Each row was made from one path, in order. Every step used is in the known rows, and no mark comes twice. Write each row's path.
Known rows
r, x, d: [-36 -35   8   0  17 -17 -13 -39 -33 -10  -5  22  -5   2   0 -42 -36  47
 -22  -7   9]
z, d: [-33  15  31  -9  -3  -3 -40   2   3 -11 -13  13  -3 -10 -16 -33 -22  36
 -26 -16  18]
r, l, u, w: [-27 -14  36  12  -6   3 -35  14 -27  -2 -20  58  11  23 -32 -19 -18  30
 -36 -27  19]
x, d, w: [-45 -24  21 -28   5 -20   1 -28  -6   7   1  32 -14   3 -10  -7 -29  59
 -38 -11  14]
l, r, x, d, w: [-40 -20  10 -13  21 -26 -13 -12 -32   4 -10  57   0   1   1 -53 -44  58
 -24 -18   5]
d, z, g: [-37  -2  37 -33   2 -27 -40   7  31   0   6  39  12   5  23   2 -31  26
 -41   5  16]
l, u, w, d: [-31 -42  50   2   3  18 -32   3 -36  -6 -12  45  -3   1  -8 -30 -17  25
 -16 -11  17]
z, r, x, d: [-29 -11   5   0   7  -6 -28 -20 -31  -7 -25  41  -5   9   4 -61 -33  44
 -11 -17   5]
u, w, d, z: [-67 -68  45 -17  10  -2 -37  25  -3   4  -2  47   0   4   9   9 -33   0
 -32 -13   4]
r, l: [-39 -12  27  12 -27 -21 -35  13  -5  -9 -19  26 -16   6 -30  -7 -33  43
 -38 -24  20]
x, d, z, g: [-43 -28  24 -39  19 -22 -16 -22  12  14  15  29   6   4  23 -10 -30  41
 -40   9   8]
a, z, d, w: [-28  -4  37 -18  -4  12 -43  19  36  10 -21  53  19  -7  -1 -13 -24  48
 -19 -13  15]
l, r, x, d: [-35 -21   9   4  26 -17 -12 -22 -51  -1 -15  28  -7  -9 -10 -64 -40  47
 -13 -11  11]
r, z: [-33 -25  23  -1 -30 -25 -30  -1 -14   3  -2  32  -6   3 -15 -10 -32  31
 -42   3  11]
w, d: [-44 -42  41   1 -17  -6 -30   2 -14 -13 -10  13 -29 -15  -4 -19 -32  37
 -20  -8  17]
d, w: [-38   2  35 -23 -12 -24 -24   1  13  -8 -10  42  -7   4 -10   5 -29  43
 -38 -15  22]
l, u, w: [-22   0  42  -4  12   9 -24  -8 -25  -7 -16  45  15  13 -22 -17  -9  19
 -23 -11  29]
x, d: [-40 -25  19 -12   8 -12   2 -39 -23   0  -5   3 -19  -7 -20 -17 -23  47
 -26  -3  22]
l, u, w, d, z: [-47 -58  49  -3  24   3 -33  20 -19  10 -10  59   8   8   7 -14 -31  17
 -18 -10   7]

Which path is each row?
[-59 -57  41  -3   3 -22 -31  17   3   5  -8  27 -19  -9   8  -4 -45  29
 -21  -6   8] | w, d, z
[-49 -44  25   6   3 -17 -62  35  -6  -4 -28  65  -5   7  34 -46 -52  27
  -6 -19  -8] | w, d, z, r, x
[-33 -12  24   3 -21 -25 -30  16 -32  10 -12  38  -8  -7 -25 -33 -36  31
 -32  -2  15] | l, r, z
[-39   0  17   1  12 -24 -53  25   3  -4 -33  65  10  17  20 -33 -45  20
 -11 -18   4] | d, z, r, x
[-37   2  22 -19 -19 -22 -50  38  -5  17  -6  67   8  -3 -10 -49 -39  48
 -45 -18  -5] | l, r, z, d, w
[-52 -37   8  -1  47 -32 -14  -7 -34  18 -13  42   4  -2   5 -48 -52  38
 -14  -9   3] | l, r, x, d, z
[-41 -34  46  -5  13  14 -50  38 -17  13 -30  79   8  15  12 -34 -26  14
  -7 -20   4] | l, u, w, d, z, r
[-11  -9  36  21 -14  41 -55  39 -12  14 -53  89  26  24 -23 -30 -13  27
  -6 -27  21] | a, z, r, l, u, w
[-43 -30  17   0  21   4 -29  20 -27  30 -28  82  15  36 -12 -35 -28  36
 -27 -32  -1] | x, d, z, r, l, u, w
[-66 -56  34  -2 -19   3 -66  66  -1   9 -26  81  -5  22   4 -12 -40  10
 -34 -38 -10] | u, w, d, z, r, l
[-33   2  22  -2 -15 -13 -49  27 -23  13 -11  38   2 -11 -21 -59 -34  35
 -32 -11   3] | l, r, z, d
[-54 -33  37  -4  -6 -10 -48  35   4   6 -27  46 -20  -2  14 -22 -41  27
 -10 -16   4] | w, d, z, r
[-38 -38  35  26  -9 -11 -56  52 -14  18 -39  71 -14  14   4 -47 -45  55
 -10 -30  -1] | w, d, z, r, l, u
[-43   9  29 -12   3 -18 -40  25  14   6 -33  46  -4   9  -1 -11 -33  21
 -16 -16  18] | d, z, r
[-30 -32  39  17 -26  24 -61  44 -36  -1 -35  78  -6  20 -11 -52 -22  34
 -18 -38   4] | z, r, l, u, w, d
[-24  -9  27  20 -34  17 -53  37  10   8 -50  57  -1   9 -19 -19 -27  40
  -8 -22  22] | a, z, r, l
